Each row was made from one walk, in order. Every step used is in the known rows, and no mark comes twice. Write each row's walk.
Known rows
rufi -> nemu: .10; .36; -.07; -.27; .09; .07; .05; .07; -.19; .07; .08; .01; -.32; .04; .06; .03; .03; .02; .00; .04; -.19; .07; .15; .02; -.17; .11; -.01; .08; .00; -.14
berud -> tisobok -> gona -> fosof: -.01; -.15; -.08; -.16; -.01; -.07; .05; -.03; .29; -.06; .01; -.05; .04; -.14; -.20; -.16; .11; .05; .06; .12; .11; -.05; -.17; .04; .06; .00; -.03; -.14; .08; -.10
kosa -> dege -> berud -> tisobok -> gona: -.16; -.27; -.35; .00; -.30; -.06; -.30; -.17; .19; -.12; -.19; .30; .22; -.50; -.10; -.11; -.09; .28; .28; .00; .49; -.22; .13; .68; -.31; -.28; -.18; .01; .32; .04
nemu -> rufi -> tisobok -> berud -> dege -> kosa: .26; .07; .18; .44; .20; -.18; .13; .21; -.39; .02; -.12; .25; .09; .02; .16; .03; .06; .02; .24; -.37; .28; .22; .47; -.08; .25; .30; -.14; -.26; -.33; .14
nemu -> gona -> tisobok -> berud -> dege -> kosa: .15; -.30; .42; .20; -.04; -.44; .06; .19; -.20; .00; -.04; .23; .17; .12; .13; -.20; .23; .02; .03; -.14; .49; .29; .22; -.18; .26; .28; -.25; -.29; -.46; .22
rufi -> nemu -> gona -> tisobok: .09; -.01; .27; -.10; -.16; .09; .17; -.01; -.13; .14; .14; -.14; -.10; .45; .10; .00; .05; -.09; -.21; -.03; -.17; .10; -.25; -.38; .28; .09; .14; .03; -.19; .11
fosof -> gona -> tisobok -> rufi -> nemu: .10; .13; .07; .09; .09; .07; .16; .03; -.18; .23; .01; -.14; -.15; .46; .14; .19; .03; -.17; -.41; -.01; -.48; .06; -.06; -.43; .22; -.04; .27; .27; -.23; .17
gona -> kuvi: .01; .30; -.15; -.43; .19; .02; -.21; .19; .03; .00; .01; -.04; -.29; -.18; -.03; -.10; .03; -.11; -.03; .24; -.03; .14; .01; .09; -.37; .11; -.04; .11; .03; -.15
fosof -> gona: -.04; .25; -.01; -.37; .16; .00; -.24; -.08; .05; .14; .09; .08; -.11; .02; .04; -.11; -.03; .08; -.23; .08; -.17; .06; .20; .20; -.51; -.14; .03; .26; -.12; -.13
kosa -> dege: -.05; .34; -.30; -.32; -.02; -.06; -.11; -.08; .04; .05; -.03; .15; -.20; -.18; -.01; .01; -.01; .18; -.04; .19; .11; -.10; .23; .37; -.64; -.04; -.11; .15; .05; -.21
nemu -> gona -> tisobok -> rufi -> fosof: -.12; .15; .15; .13; -.10; .05; .22; -.09; .06; .06; .15; -.18; -.10; .33; .14; .24; .02; -.09; -.16; .06; -.24; .12; -.42; -.45; .36; -.07; .23; -.08; -.09; -.03
kosa -> dege -> berud: -.02; .15; -.37; -.18; -.05; -.12; -.31; -.08; .11; .00; -.15; .26; -.05; -.40; .00; .08; .01; .21; .05; .18; .24; -.15; .35; .61; -.67; -.22; -.19; .24; .25; -.15
rufi -> nemu -> gona -> fosof: .10; .10; .19; -.01; .04; .07; .17; .08; .20; .03; .04; -.26; -.08; .34; .01; .07; .04; -.10; -.22; .07; -.23; .11; -.27; -.12; .24; -.01; .21; .18; -.02; -.14
kosa -> dege -> berud -> nemu -> gona -> kuvi: -.24; -.33; -.16; .08; -.24; .12; -.44; .02; .32; -.23; -.23; -.01; .23; -.43; -.12; -.11; -.31; .00; .13; .08; .43; -.20; -.17; .63; -.23; -.13; -.07; .21; .37; .07
fosof -> gona -> tisobok -> rufi: .03; .11; .04; -.10; .11; -.05; .00; -.05; -.05; .23; .04; -.02; -.12; .25; .04; .08; .07; -.12; -.37; .14; -.32; .01; .01; -.28; -.09; -.08; .17; .18; -.23; .10
kosa -> dege -> berud -> tisobok -> rufi -> nemu -> gona: -.09; -.23; -.21; .44; -.34; .19; -.07; -.04; .11; -.12; -.24; .06; .20; -.31; .02; .10; -.21; .15; .25; -.11; .22; -.21; .01; .48; .21; -.26; .11; .05; .38; .14
nemu -> rufi -> fosof -> gona -> tisobok -> berud: -.04; .03; .18; .14; .17; .11; .21; .06; -.14; .03; .17; -.35; -.05; .51; .13; .08; .15; -.20; -.24; -.21; -.40; .27; -.15; -.62; .33; -.02; .12; .07; -.22; .02
nemu -> gona -> tisobok -> berud -> dege: .14; -.29; .49; .00; .05; -.27; .11; .29; -.25; -.02; .03; .13; .19; .13; .03; -.34; .32; -.08; .06; -.06; .17; .29; .11; -.30; .25; .27; -.13; -.38; -.39; .14
kosa -> dege -> berud -> tisobok -> gona -> fosof: -.06; -.34; -.35; .13; -.16; -.12; -.15; -.09; .45; -.11; -.26; .06; .28; -.35; -.15; .00; .07; .15; .07; .09; .40; -.20; -.06; .50; -.12; -.27; -.12; .12; .34; -.02
kosa -> dege -> berud -> tisobok -> rufi: -.08; -.04; -.50; .07; -.13; .01; -.20; -.04; .10; -.10; -.22; .22; .06; -.66; -.10; .09; -.04; .20; .32; .12; .30; -.29; .31; .61; -.35; -.22; -.15; -.04; .42; .00
tisobok -> rufi -> nemu -> gona: .00; .20; .15; .11; -.10; .14; .15; .04; -.10; .03; .01; -.02; -.18; .16; .05; .07; -.18; -.04; .02; .03; -.21; .05; -.11; .03; .26; -.01; .29; -.01; .01; -.02
kosa -> dege -> berud -> nemu -> rufi -> fosof: -.26; .04; -.43; .24; -.14; .22; -.14; -.19; .18; -.26; -.03; -.16; .09; -.40; -.03; .35; -.23; .13; .26; -.06; .16; -.27; -.07; .41; -.12; -.26; -.14; .10; .52; -.13
nemu -> gona -> fosof: .02; .10; .15; -.21; .06; -.04; .03; .00; .32; .03; .08; -.14; -.05; .12; -.09; -.04; .08; -.04; -.19; .24; -.06; .05; -.21; .03; -.08; -.05; .12; .08; -.03; -.23
berud -> dege: .10; .25; -.03; -.26; .22; -.22; -.17; .15; -.11; .01; .03; .27; -.03; -.33; .05; -.08; .17; .12; .14; .13; .11; .11; .38; .22; -.38; .11; -.22; -.16; -.12; -.17
dege -> berud -> tisobok: .02; -.08; -.27; -.31; -.01; .01; -.25; -.03; .06; -.09; .02; .23; .04; -.62; -.09; -.13; .07; .18; .36; .06; .26; -.15; .30; .43; -.40; -.10; -.30; -.15; .31; -.04
tisobok -> rufi: .03; .37; -.15; -.25; .11; -.04; .02; .03; -.11; .05; .04; .14; -.30; -.19; -.07; .07; .01; .02; .08; .27; -.14; -.06; .20; .14; -.30; .04; .04; -.08; .03; -.17
berud -> nemu -> rufi: -.06; .12; -.13; -.25; -.01; .21; .01; -.08; -.11; -.12; .18; -.09; -.14; -.31; -.24; -.01; -.21; -.01; .28; .10; .03; -.26; .00; .14; -.15; .16; -.12; -.24; .19; -.10

Write each row's walk
.11; .08; .10; .26; .06; .10; .25; -.07; .09; .14; -.01; -.17; .01; .39; -.06; .16; -.05; -.16; -.16; -.05; -.22; .02; -.32; -.28; .36; -.02; .31; .04; -.07; -.04 | nemu -> rufi -> tisobok -> gona -> fosof
.18; .23; -.02; -.01; .05; .03; .30; .12; -.31; .17; .04; -.09; -.31; .27; .05; .21; .11; -.17; -.15; .10; -.36; .04; -.04; -.47; .25; .17; .13; .00; -.11; .08 | gona -> tisobok -> rufi -> nemu
-.11; -.23; .20; -.01; .12; .04; .13; -.01; -.11; -.10; .16; -.25; .10; .29; .02; -.15; .06; -.09; -.12; -.22; -.24; .11; -.10; -.48; .20; .13; -.08; -.02; -.17; .06 | rufi -> fosof -> gona -> tisobok -> berud -> nemu
.03; -.34; -.16; -.01; -.04; -.10; -.13; -.01; .36; -.11; -.11; .07; .21; -.33; -.18; -.11; .14; .04; .15; .12; .25; -.11; -.08; .30; .03; -.18; -.12; -.06; .28; -.02 | dege -> berud -> tisobok -> gona -> fosof
.01; -.03; -.47; .27; -.14; .11; -.06; .04; -.04; -.09; -.24; .10; .04; -.45; .01; .18; -.08; .13; .28; -.05; .14; -.23; .26; .45; -.02; -.18; -.05; .07; .42; .08 | kosa -> dege -> berud -> tisobok -> rufi -> nemu
.01; .10; .07; .00; .04; .06; -.10; .06; -.03; .13; -.13; .06; -.05; .19; .07; -.15; -.13; -.12; -.11; -.07; -.04; .17; -.21; -.11; .06; .10; .21; .10; -.11; .07 | rufi -> tisobok -> gona -> kuvi
.02; .16; .17; -.13; -.11; .14; .04; -.01; -.07; .04; .10; -.02; -.15; .19; .08; -.05; -.11; .03; -.04; -.03; -.12; .09; -.09; .06; .05; .01; .16; .06; -.02; -.07 | rufi -> nemu -> gona
.16; .01; .15; -.36; .13; -.17; .21; .17; -.33; .05; .10; .05; -.21; .15; -.06; -.23; .32; -.11; .01; .08; -.08; .13; .21; -.40; -.08; .32; -.17; -.23; -.23; .01 | gona -> tisobok -> berud
.06; -.09; .22; .34; .24; -.38; -.02; .14; -.09; .04; -.03; .06; .18; .31; .36; .07; .29; .01; -.23; -.31; .12; .44; .23; -.37; .21; .06; -.20; .08; -.49; .13 | rufi -> fosof -> gona -> tisobok -> berud -> dege -> kosa
.06; -.20; .41; -.20; -.06; -.09; .18; .11; -.22; .03; .12; .01; -.06; .29; -.05; -.34; .18; -.11; -.03; .01; .01; .17; -.05; -.36; .14; .22; -.02; -.24; -.26; .08 | nemu -> gona -> tisobok -> berud
.12; .25; -.08; -.09; .14; -.38; -.21; .07; -.05; .03; -.05; .37; -.06; -.32; .15; .05; .11; .22; .10; .05; .45; .13; .47; .35; -.37; .10; -.34; -.07; -.22; -.07 | berud -> dege -> kosa
-.02; .02; .20; -.06; -.13; -.02; .15; -.03; -.05; .13; .09; -.01; -.12; .19; -.03; .02; .02; -.11; -.14; .20; -.11; -.02; -.23; -.27; .15; .03; .19; -.14; -.15; .08 | nemu -> gona -> tisobok -> rufi
-.23; -.23; -.24; .39; -.14; .21; -.14; -.24; .22; -.07; -.01; -.32; .28; .04; .04; .36; -.17; -.02; -.20; -.17; -.03; -.21; -.26; .01; .07; -.37; -.02; .36; .24; .13 | kosa -> dege -> berud -> nemu -> rufi -> fosof -> gona -> tisobok
-.12; -.28; -.17; .47; -.31; .18; -.10; -.26; .02; -.08; -.22; .12; .32; -.14; -.10; .09; -.40; .08; .25; -.25; .28; -.37; -.08; .39; .11; -.16; .06; .04; .30; .21 | kosa -> dege -> berud -> nemu -> rufi -> tisobok -> gona
-.01; -.24; -.02; .28; -.20; .19; -.03; .05; .02; -.13; -.09; .07; .13; -.27; -.01; .01; -.15; .05; .33; -.09; .09; -.11; -.02; .29; .35; -.16; .12; -.13; .32; .13 | dege -> berud -> tisobok -> rufi -> nemu -> gona
.10; .22; -.06; -.22; .07; -.09; .16; .04; -.18; .15; .09; .03; -.27; .05; -.04; .13; .16; -.11; -.10; .26; -.19; -.05; .04; -.31; -.06; .11; .03; -.11; -.10; .02 | gona -> tisobok -> rufi
-.15; .36; -.05; -.18; .19; .06; -.16; -.12; .17; .05; .14; -.07; -.11; .16; .21; .11; -.04; .11; -.27; -.05; -.32; .19; .00; .03; -.31; -.24; .10; .32; -.05; -.25 | rufi -> fosof -> gona
-.10; .20; .04; -.16; .13; .03; -.02; -.14; .09; .18; .20; -.21; -.08; .40; .22; .16; .13; -.03; -.45; -.05; -.38; .20; -.17; -.41; -.08; -.16; .08; .29; -.20; -.08 | rufi -> fosof -> gona -> tisobok
.25; -.10; .17; .03; .16; -.50; .07; .24; -.32; .05; -.05; .28; .00; -.01; .12; -.11; .36; .01; .06; -.07; .40; .26; .45; -.22; .03; .36; -.40; -.25; -.44; .15 | gona -> tisobok -> berud -> dege -> kosa
.17; .06; .07; .01; .21; -.44; -.07; .25; -.25; -.08; -.10; .38; -.01; -.25; .11; -.16; .20; .15; .27; -.08; .45; .25; .63; .22; -.19; .29; -.39; -.23; -.29; -.02 | tisobok -> berud -> dege -> kosa
.02; .09; .00; -.19; .09; -.15; .05; -.03; .25; .05; -.01; -.02; -.11; .13; -.12; -.03; .12; -.04; -.16; .25; -.06; .04; -.16; .01; -.08; -.02; .08; .08; -.04; -.19 | tisobok -> gona -> fosof
-.02; -.33; .30; -.06; .03; -.02; .17; .12; .12; -.24; .05; -.19; .13; .01; -.29; -.32; -.02; -.11; .16; .06; .06; -.05; -.14; -.04; .22; .26; -.04; -.22; .01; -.10 | tisobok -> berud -> nemu -> gona -> fosof
.00; -.02; .23; -.29; -.13; -.02; .04; -.08; -.01; .13; .17; .00; -.08; .22; .00; -.10; .09; -.04; -.17; .14; -.01; .04; -.21; -.23; -.03; .05; .02; -.08; -.19; .02 | nemu -> gona -> tisobok
.11; .09; .11; .06; .10; -.05; .15; -.07; .14; .18; -.05; .00; .02; .36; .00; .00; .03; -.06; -.23; -.01; -.17; .06; -.19; -.20; .12; .01; .21; .12; -.14; -.08 | rufi -> tisobok -> gona -> fosof
.10; -.03; -.29; .12; -.02; .14; -.01; .11; -.11; -.09; -.10; .10; -.02; -.43; -.03; .09; -.01; .05; .37; -.03; -.01; -.14; .21; .24; .12; -.07; -.04; -.10; .35; .07 | dege -> berud -> tisobok -> rufi -> nemu
-.15; .41; -.09; .05; .19; .08; -.05; -.08; .11; .05; .04; -.08; -.14; .13; .19; .23; -.09; .03; -.22; .02; -.42; .14; -.03; -.01; -.12; -.26; .25; .26; -.01; -.19 | tisobok -> rufi -> fosof -> gona
-.26; -.29; -.11; .46; -.33; .08; -.01; -.19; .22; -.15; -.09; -.14; .26; -.07; .01; .31; -.19; .02; .03; -.03; .14; -.24; -.37; .06; .30; -.25; .05; .05; .30; .13 | kosa -> dege -> berud -> nemu -> gona -> tisobok -> rufi -> fosof
-.10; .11; .11; -.29; .01; .08; -.22; .12; .16; -.03; .02; -.07; -.14; -.04; .01; -.18; -.10; -.09; -.08; .18; .06; .16; -.24; .13; -.15; .04; .13; .08; -.01; -.08 | nemu -> gona -> kuvi
.17; .16; .17; -.14; .19; -.02; .15; .13; -.36; .08; .01; .17; -.13; .14; .03; -.25; .09; -.01; .14; -.19; -.15; .15; .34; -.17; -.11; .31; -.02; -.16; -.19; -.03 | rufi -> tisobok -> berud
-.16; -.42; -.07; .29; -.36; .00; -.07; -.14; .09; -.07; -.16; .04; .26; -.21; -.15; .11; -.20; .00; .06; .12; .27; -.39; -.16; .23; .10; -.14; -.01; -.01; .23; .25 | kosa -> dege -> berud -> nemu -> gona -> tisobok -> rufi
-.32; -.07; -.35; .37; -.09; .25; -.28; -.25; .30; -.18; -.07; -.21; .26; -.23; .04; .31; -.33; .12; -.01; -.16; .03; -.22; -.09; .44; -.17; -.44; .00; .38; .40; -.06 | kosa -> dege -> berud -> nemu -> rufi -> fosof -> gona
.03; -.15; .09; .30; -.03; .20; .25; -.13; .11; -.01; -.01; -.23; .15; .21; -.22; .06; -.23; -.16; .01; -.10; -.12; -.20; -.40; -.23; .48; .11; .19; -.11; .05; .04 | berud -> nemu -> rufi -> tisobok -> gona -> fosof
-.06; -.28; -.17; -.12; -.18; -.04; -.25; -.10; .11; -.12; -.05; .30; .15; -.48; -.12; -.23; -.01; .20; .37; .00; .35; -.13; .10; .48; -.16; -.16; -.18; -.18; .27; .04 | dege -> berud -> tisobok -> gona
.08; -.35; .40; .18; .06; .08; .27; .08; .00; -.10; -.03; -.15; .25; .24; -.18; -.30; -.09; -.15; .08; -.19; -.06; -.02; -.17; -.27; .42; .32; .11; -.19; -.10; .03 | rufi -> tisobok -> berud -> nemu -> gona -> fosof
.09; -.08; .16; -.10; .11; .08; .15; .06; -.37; -.08; .03; .11; .02; -.05; -.13; -.34; -.11; .00; .31; -.23; -.04; -.08; .26; -.12; .00; .41; -.11; -.29; -.07; .06 | rufi -> tisobok -> berud -> nemu
.08; -.10; .24; -.24; .17; -.12; .05; .11; -.21; .12; .07; -.01; -.04; .33; .01; -.27; .23; -.13; -.26; -.04; -.22; .19; .16; -.38; -.11; .12; -.04; .07; -.36; .11 | fosof -> gona -> tisobok -> berud
.04; .11; -.01; .00; .01; .30; .11; -.12; -.21; .00; .12; -.07; -.02; -.09; -.13; .01; -.27; -.04; .21; -.16; -.10; -.24; -.02; -.09; .05; .20; .02; -.20; .09; .02 | berud -> nemu -> rufi -> tisobok
-.09; .21; .02; .04; .09; .18; .08; -.13; .05; .13; .24; -.36; -.09; .44; .18; .31; .05; -.12; -.40; -.09; -.42; .14; -.31; -.51; .14; -.21; .17; .23; -.15; -.04 | nemu -> rufi -> fosof -> gona -> tisobok
-.17; -.04; .03; .10; .02; .28; .08; -.19; .05; -.02; .25; -.44; .06; .26; .01; .21; -.13; -.12; -.22; -.14; -.30; -.08; -.38; -.44; .27; -.07; .07; .10; -.02; .05 | berud -> nemu -> rufi -> fosof -> gona -> tisobok
